Every row comes from one small tree of marks. Brackets hold a mark, then the marks that hang from it, in the order of their numbers. Every link used is in the known rows. Which tree was each row made from?
Known rows:
[K_83 [K_797 [K_172 K_377]]]: [ 1.95 -4.13 -1.28 -1.20  1.61  1.54  4.40  0.15 -1.91  3.30 -0.85  3.19
  0.28 -1.57  0.68  3.04 -1.95  0.93  0.23  4.43 -0.99  2.34 -1.46]
[K_172 K_797]: [-0.59  0.71 -0.72  2.05 -0.21 -0.68  3.05 -1.07 -5.26  1.08  0.72  3.59
  1.20 -0.62  1.19  0.22  4.12  1.40 -3.21  0.79 -2.76  3.36 -3.33]
[K_172 K_377 [K_797 [K_13 K_34]]]: [ 0.42 -2.70  2.15 -0.21 -0.44 -0.09  0.82 -0.88 -4.66  1.38 -2.29  4.49
 -0.64 -3.99  4.05 -1.41  0.33  0.16 -0.04  1.79 -0.14  6.04 -3.07]
[K_397 [K_797 K_13 K_172 [K_806 K_354]]]: [ 0.00  0.73 -4.47  0.88  3.13  3.90  3.55  3.05 -4.04  0.75 -0.01  3.21
 -0.81 -0.85  1.60 -4.26 -2.18 -0.02  1.86  3.71 -1.06  3.09  4.00]
[K_397 [K_797 K_172]]: [-0.49  0.96 -3.97  1.47  2.18  3.21  3.71  2.26 -3.72  1.20 -0.29  0.80
 -0.50 -0.22  0.87  0.99 -0.61  0.46 -0.86  3.93 -3.35  3.94  0.36]
[K_83 [K_797 K_13 K_172 [K_936 K_377]]]: [ 3.21 -1.63 -3.87 -4.46  1.47  2.02  1.41  1.25 -0.30  2.67 -0.06 -1.37
 -2.08 -1.70  0.62  3.81 -3.62 -0.86  3.69  6.12  0.13 -0.10  1.65]
[K_677 K_861]: [-0.41 -0.29  0.12 -0.30 -0.40  2.47  5.06  0.99 -4.76 -0.68  2.72  8.09
  3.76  5.24 -0.41  1.11  1.71  4.37 -3.36  0.05 -1.76  0.40 -4.39]
[K_13 [K_34 K_861]]: [ 1.14 -2.34 -0.38  3.70 -0.67  4.70  0.35  1.61 -4.06 -2.79 -0.39  6.89
  8.62  1.66  0.33  3.14 -0.01  2.51 -5.91  7.06 -3.15  3.99 -4.09]
[K_83 K_797]: [ 0.64 -2.54 -1.83 -0.13  1.33  1.94  5.48 -1.65 -2.05  3.45  0.32  4.08
  3.87  1.60 -1.11  2.92  1.27  1.52 -3.73  4.49 -2.84  2.13 -1.39]
[K_797 K_172 K_397 [K_806 K_354]]: [-0.40  1.10 -0.60 -0.30  0.84  0.97  4.34  2.99 -5.46 -5.76  1.54  3.39
  2.05  0.54  4.55 -5.21 -1.09  3.30  2.88  4.50 -0.17  3.19 -0.38]
[K_83 [K_797 K_397]]: [-0.43 -0.79 -1.59 -0.96  1.26  0.90  5.45 -1.53 -1.61  0.33  0.59  1.91
  4.12  0.93  0.54  2.18  0.68  1.75 -2.16  5.86 -3.18  3.33 -0.99]
[K_34 K_861]: [ 0.06 -0.48 -2.13 -0.55 -0.03  3.46  1.50  2.64 -0.68 -1.30  0.97  6.68
  6.50  4.35 -1.49  5.32  0.73  1.84 -3.73  3.71 -3.08  2.59 -3.51]
[K_797 K_172 [K_806 K_354]]: [ 1.21 -1.56 -1.18  0.94  0.99  2.42  4.30  3.05 -6.07 -1.20  1.13  6.40
  1.53  1.37  2.07 -4.11 -0.19  2.86  0.87  2.53  0.55  1.46 -0.97]
[K_83 [K_797 K_172]]: [ 2.09 -2.88 -2.84  0.89  1.55  1.68  4.35  0.64 -1.75  2.65  0.19  2.98
  1.05 -1.51 -0.39  3.48 -1.24  1.19 -0.90  5.08 -2.04  0.87 -0.69]
[K_797 K_806]: [ 0.05  0.25  0.42  1.83  0.78  4.84  6.73 -0.47 -6.36  2.33  1.34  5.85
  4.75  6.19  0.74 -2.16  1.98  3.96 -2.60  1.94 -1.43  3.49 -4.66]
[K_172 K_377 [K_797 K_13]]: [-0.20 -1.74  1.51 -2.07 -0.32 -0.97  1.77 -0.53 -3.30  2.32 -1.64  4.07
 -2.33 -2.68  3.45 -0.78  1.04  0.02  0.99 -0.02 -0.14  5.37 -2.80]
[K_397 [K_797 K_13 K_936]]: [-2.08  1.58 -4.15 -3.73  1.48  3.95  2.71  0.82 -2.41  0.88  0.40 -2.19
  0.63  1.07 -0.31 -0.37 -0.04 -0.11 -0.15  4.39 -2.97  4.33  2.62]
[K_172 [K_797 K_397 K_806]]: [-1.22  3.14  0.19  2.15  0.75  0.65  4.98 -1.89 -7.61 -0.95  1.56  2.35
  3.18  0.52  3.34 -3.66  2.85  2.31 -0.65  1.70 -2.26  4.88 -3.45]
[K_797 K_172 K_397 K_806]: [ 0.39  2.63 -0.53  1.81  0.96  3.08  5.05  2.86 -5.28 -3.54  1.48  1.32
  1.12  0.70  4.14 -2.21 -2.31  3.83  3.52  4.75 -1.04  3.40 -3.09]
[K_397 [K_797 K_13 K_172 K_806]]: [ 0.72  1.64 -4.31  2.39  3.24  5.30  4.20  2.93 -3.90  2.44  0.02  1.78
 -1.27 -0.76  1.32 -2.36 -3.17  0.37  2.30  3.93 -1.72  3.19  2.21]
[K_83 [K_797 [K_13 K_34] K_172]]: [ 3.40 -3.80 -3.21  2.78  1.29  2.45  1.93  2.01 -0.59  1.64 -0.70  3.54
  0.25 -4.65  0.26  2.70 -3.52  0.49  0.27  7.38 -1.47  0.57  1.29]
[K_377 K_936]: [-0.61  2.44 -1.15  2.86 -2.06 -1.24  4.09  0.46 -5.14  1.04  0.22  5.46
  1.56  4.00  1.29  2.50  4.97  3.61 -3.47 -0.26 -3.03 -0.28 -7.17]
[K_13 K_34]: [ 0.67 -2.44  0.67  4.55 -1.16  3.38  2.08  0.21 -5.38 -1.42 -0.87  5.32
  5.98  1.34  1.41  0.81  1.71  3.27 -6.10  6.28 -2.88  4.35 -4.49]
[K_172 [K_377 K_936] [K_797 K_397]]: [-2.05  2.21  2.23 -1.36 -1.19 -3.87  3.35 -2.30 -7.27 -0.47 -1.16  2.50
 -0.42 -1.20  6.04 -1.23  3.43  1.50  0.88 -1.24 -1.42  5.08 -6.79]
[K_397 [K_797 K_172 K_806 K_936]]: [-0.84  1.87 -3.51 -1.92  2.78  6.16  4.99  0.89 -7.13  1.33  1.24 -2.40
  1.49  1.59  0.83 -2.81 -1.61  1.05  1.73  3.96 -1.91  4.23  0.75]
[K_397 K_797]: [-1.96  1.21 -3.02  0.68  1.95  3.30  4.84 -0.10 -4.05  2.08 -0.13  1.73
  2.37  2.88  0.19  0.31  1.78  0.82 -3.65  3.35 -3.99  5.11 -0.37]

Write each row's tree:
[-0.60  1.23 -5.13 -2.84  1.63  3.76  1.53  3.16 -2.00  0.11  0.31 -3.29
 -2.14 -2.03  0.47  0.14 -2.57 -0.48  2.88  5.00 -2.26  2.89  3.45]
[K_397 [K_797 K_13 K_172 K_936]]
[ 0.43 -0.57  1.53  1.52 -1.34 -1.97  0.95 -1.04 -6.52  1.69 -2.39  5.02
 -1.45 -3.78  4.98 -1.24  1.74  0.61  0.33 -0.26 -0.38  3.66 -5.24]
[K_172 [K_377 K_936] [K_797 [K_13 K_34]]]
[ 0.38  1.02 -0.98 -5.41  2.40  3.67  6.03 -3.37 -5.41  1.59  1.38 -1.59
  4.63  4.64  2.07 -0.51 -1.00  1.30  1.38  5.89 -0.62  3.62 -1.41]
[K_83 [K_797 K_397 K_806 [K_936 K_377]]]
[-2.50  2.45 -1.69 -6.75 -1.72  0.89  0.81  2.01  0.52 -5.78  1.59 -4.06
  0.85  0.38  1.90  0.16 -0.44  2.07  3.29  6.15 -2.07  3.55  0.74]
[K_797 K_13 K_397 K_936]
[ 0.59  1.39 -0.92 -1.19 -1.28 -1.87  0.38  5.39  0.41 -4.15 -1.45  0.89
 -5.54 -4.46  5.72  1.34 -3.60  1.66  6.67  3.91 -0.22  2.14 -1.92]
[K_797 K_13 [K_172 [K_377 K_936]] K_397]
[ 3.10 -0.17 -2.20  3.10  0.99  4.42  2.89  5.04 -2.34  1.00  0.61  4.63
 -2.56 -1.21  1.77 -1.53 -3.90  2.34  4.24  3.47  0.51  0.43 -0.46]
[K_797 K_13 K_172 K_806]
[ 2.15 -0.36 -2.96  0.73  2.50  2.89  4.82  1.38 -1.56  0.61  0.84  1.94
  0.50 -2.56  1.73 -0.45 -4.31  1.39  3.73  6.45 -0.91  1.51  1.55]
[K_83 [K_797 K_13 K_172 K_397 K_806]]
[-0.45  2.13 -3.05 -5.54 -1.48  0.61 -0.82  5.32  1.01 -6.91  1.43 -5.46
 -3.13 -4.09  2.90  1.01 -3.82  1.62  7.29  6.99 -1.00  1.76  1.76]
[K_797 K_13 K_172 K_397 K_936]
[-0.83  2.48 -3.96 -4.67  1.96  3.72  2.03  0.41 -2.68  2.10 -0.39 -2.51
 -0.87  2.80  1.34  0.61 -0.72 -1.25  0.79  4.32 -1.85  4.19  2.02]
[K_397 [K_797 K_13 [K_936 K_377]]]
[-2.27  1.19 -3.69 -4.32  2.43  4.73  4.14  0.11 -5.18  0.44  1.16  0.15
  2.71  2.51  0.44 -5.55  0.05  0.14  0.73  3.68 -1.35  4.38  3.98]
[K_397 [K_797 K_13 [K_806 K_354] K_936]]
[-0.16  1.40 -2.10  1.09  2.88  4.42  5.72  0.82 -7.53  3.20 -0.67  2.02
 -0.07  1.32  2.83 -2.49 -1.50  1.11  1.38  1.81 -1.31  4.48 -1.92]
[K_397 [K_797 [K_172 [K_377 K_936]] K_806]]
[-0.14  0.24 -2.10 -4.34  1.83  3.85  5.33 -1.48 -2.61  0.25  1.86 -1.08
  3.98  0.82  0.52 -1.72 -1.97  1.45  2.56  6.48 -1.12  2.84  1.45]
[K_83 [K_797 K_13 K_397 K_806 K_936]]
[ 1.13  0.91 -1.01 -1.26 -0.58  0.45 -0.84 -0.84 -5.28  0.13 -0.07 -0.31
 -0.15 -1.76  3.00 -0.24  1.01 -0.52  0.26  3.64 -0.64  2.97 -1.17]
[K_172 [K_797 [K_13 K_34] [K_936 K_377]]]
[ 0.40  2.76 -3.39 -2.90  3.29  5.92  4.22  0.48 -7.52  2.54  0.45 -2.75
  0.06  3.24  2.44 -1.73 -2.14 -0.07  2.62  3.92 -0.76  4.09  0.12]
[K_397 [K_797 K_172 K_806 [K_936 K_377]]]
[ 0.13  2.99 -2.20 -4.32  0.17  3.95  1.97  4.13 -2.82 -5.18  2.34 -4.12
 -1.20 -1.75  3.50 -3.46 -4.96  2.47  8.76  6.27  0.48  2.10  1.25]
[K_797 K_13 K_172 K_397 K_806 K_936]
[ 0.54  1.07 -2.06 -0.30  0.76  0.85  2.12  5.26 -1.92 -5.95  1.08  3.56
 -1.20 -2.34  4.46 -5.44 -3.42  2.17  5.96  5.26  0.78  1.94  2.70]
[K_797 K_13 K_172 K_397 [K_806 K_354]]
[ 0.22 -0.73 -2.60 -1.11  1.22  0.76  4.06 -0.13  0.78  0.20  0.27  2.06
  1.89 -1.04  0.55  2.01 -1.03  1.02 -0.19  6.46 -2.59  2.44  1.20]
[K_83 [K_797 K_13 K_397]]
[ 1.77 -3.77 -2.41 -5.52  1.01  2.21  2.26  1.03 -0.27  2.14 -0.20 -0.67
 -1.38 -3.55  0.22  2.31 -3.79 -0.11  3.85  5.60  0.05  1.52  1.46]
[K_83 [K_797 K_13 [K_172 K_377] K_936]]
[-0.01  1.62 -3.42  2.36  3.28  5.47  5.66  1.44 -6.42  2.54  0.34  1.67
  1.01  1.35  1.36 -2.22 -1.42  1.14  0.13  3.44 -2.31  4.09  0.00]
[K_397 [K_797 K_172 K_806]]
[-1.66  3.69 -0.09 -8.30 -0.99  0.66  1.92 -0.62 -3.54 -3.96  0.89 -4.74
  1.93  5.73  4.09  1.81  1.16  1.67  1.43  5.24 -1.26  4.76 -3.21]
[K_797 K_397 [K_936 K_377]]
[-1.03  1.41 -3.04 -0.89  2.31  7.27  3.71 -0.23 -6.36  1.09  0.48 -0.88
  3.73  1.50  0.78 -4.06 -1.59  0.66  0.02  5.69 -2.03  5.21  2.04]
[K_397 [K_797 [K_13 K_34] K_806 K_936]]
[ 0.67  2.11 -5.00 -3.83  2.10  3.53  0.84  2.77 -2.39  1.20 -0.55 -3.62
 -3.56 -0.36  1.97  1.40 -3.21 -1.48  3.53  4.92 -1.17  2.87  2.73]
[K_397 [K_797 K_13 K_172 [K_936 K_377]]]
[-2.15  3.48  0.00 -2.19  0.27  1.35  4.27 -2.42 -8.34 -2.08  2.51 -1.62
  3.81  0.70  2.93 -4.34  2.59  2.24  1.02  2.19 -1.86  4.93 -2.64]
[K_172 [K_797 K_397 K_806 K_936]]
[ 0.28  2.51 -0.14 -2.40  0.73  2.18  3.50 -2.88 -9.00  2.27  1.52  0.15
  2.00  3.05  2.86 -2.49  2.53  0.90  0.27  0.84 -0.20  3.56 -3.62]
[K_172 [K_797 K_806 [K_936 K_377]]]
[ 1.04  4.22 -0.64 -5.76  0.83  3.73  3.06  1.58 -6.77 -3.45  1.64 -4.93
 -0.05  3.56  5.77 -1.73 -3.46  2.16  6.93  5.43  1.18  3.29 -2.91]
[K_797 K_172 K_397 K_806 [K_936 K_377]]
[-0.28  1.63 -1.17 -1.22  0.25  2.20  2.87 -1.09 -6.16  1.06  1.94  0.58
  1.13 -0.74  1.24 -3.75  1.48  1.12  1.58  1.31 -0.70  2.79 -0.80]
[K_172 [K_797 K_13 K_806 K_936]]
[ 0.94 -1.10 -2.50 -0.10  1.46  0.62  4.40  0.69 -1.26 -0.50  0.44  0.92
  1.34 -2.21  1.31  2.79 -1.85  1.48  0.62  6.45 -2.54  2.13 -0.25]
[K_83 [K_797 K_172 K_397]]
[-1.62  2.26 -3.46 -2.85  2.48  6.31  4.68  0.04 -5.00  2.08  1.08 -1.24
  2.11  2.71  0.10 -3.48 -0.80  0.51  1.03  3.93 -1.97  4.62  2.20]
[K_397 [K_797 K_13 K_806 K_936]]
[-2.44  0.93  3.21 -6.33  0.24  1.26  4.50 -3.55 -8.77 -0.80  0.47 -1.33
  2.39  0.55  5.17 -5.09  1.11  1.51  3.19  0.83  0.21  7.94 -4.29]
[K_172 K_377 [K_797 K_397 K_806 K_936]]
[ 0.15  0.82  1.62 -1.07  0.93  2.98  5.22  2.13 -5.60 -2.63  0.08  1.70
  0.23  0.68  5.77 -2.96 -3.30  3.37  4.99  3.70  0.44  5.49 -4.29]
[K_797 [K_172 K_377] K_397 K_806]
[-1.51  0.06 -2.57 -4.82  1.68  3.76  3.16  1.18 -4.75  0.69 -0.38 -3.21
 -0.59 -0.17  1.52 -0.08 -1.55  0.04  1.79  3.87 -1.87  5.47  0.38]
[K_397 [K_797 [K_172 K_377] K_936]]
[ 2.80 -2.85 -3.70  0.76  1.52  1.58  2.87  2.14  0.86  2.69 -0.11  3.10
 -1.28 -3.60 -0.44  3.39 -2.95  0.43  1.20  5.59 -1.38 -0.03  1.56]
[K_83 [K_797 K_13 K_172]]
[ 1.24 -2.61 -3.00 -3.48  0.98  2.43  3.74  0.09 -2.47  1.58  1.15 -0.92
  1.68 -1.40 -0.81  2.91 -1.51  1.04  0.88  5.67 -1.61  1.02  0.05]
[K_83 [K_797 K_172 K_936]]
[-1.33  3.80 -0.54 -4.06 -0.37 -1.25  1.56 -1.99 -5.92 -2.08  1.03 -2.94
  0.93  0.74  4.10 -0.21  2.77  0.50  0.70  2.69 -1.79  4.43 -2.78]
[K_172 [K_797 K_397 [K_936 K_377]]]
[ 2.98  0.84 -3.24 -5.79 -0.60  1.72 -1.91  4.77 -0.07 -0.65 -0.12 -2.98
 -5.74 -0.69  2.76  3.61 -3.90 -0.34  6.29  4.97  1.33 -0.12  0.41]
[K_797 K_13 K_172 [K_936 K_377]]
[ 0.23  2.22  1.24  0.09  0.31  1.59  5.35  2.03 -6.94 -2.40 -0.05  2.04
 -0.27  0.71  6.38 -2.71 -2.40  3.79  5.33  2.38  0.36  3.73 -5.80]
[K_797 [K_172 [K_377 K_936]] K_397 K_806]
[-1.67  2.01 -2.55 -5.35  2.97  4.65  4.87 -1.69 -7.90  1.69  0.64 -0.41
  3.47  6.26  1.97 -4.31  1.06 -0.10 -0.59  3.13 -0.80  5.26  1.34]
[K_397 [K_797 [K_806 K_354] [K_936 K_377]]]
[-2.20  0.37  1.65 -7.16 -0.90 -1.36  1.08 -1.22 -3.70 -2.05 -0.44 -2.09
 -1.19 -3.10  4.69 -2.23  0.29  0.10  4.12  1.90 -0.12  6.68 -1.61]
[K_172 K_377 [K_797 K_13 K_397 K_936]]
[ 0.53 -2.27 -3.01 -4.33  0.75  2.50  3.36 -0.71 -0.31  2.36  0.87  0.16
  2.21 -0.22 -1.59  2.22 -0.54  0.59  0.06  5.58 -1.70  1.29  1.51]
[K_83 [K_797 K_13 K_936]]
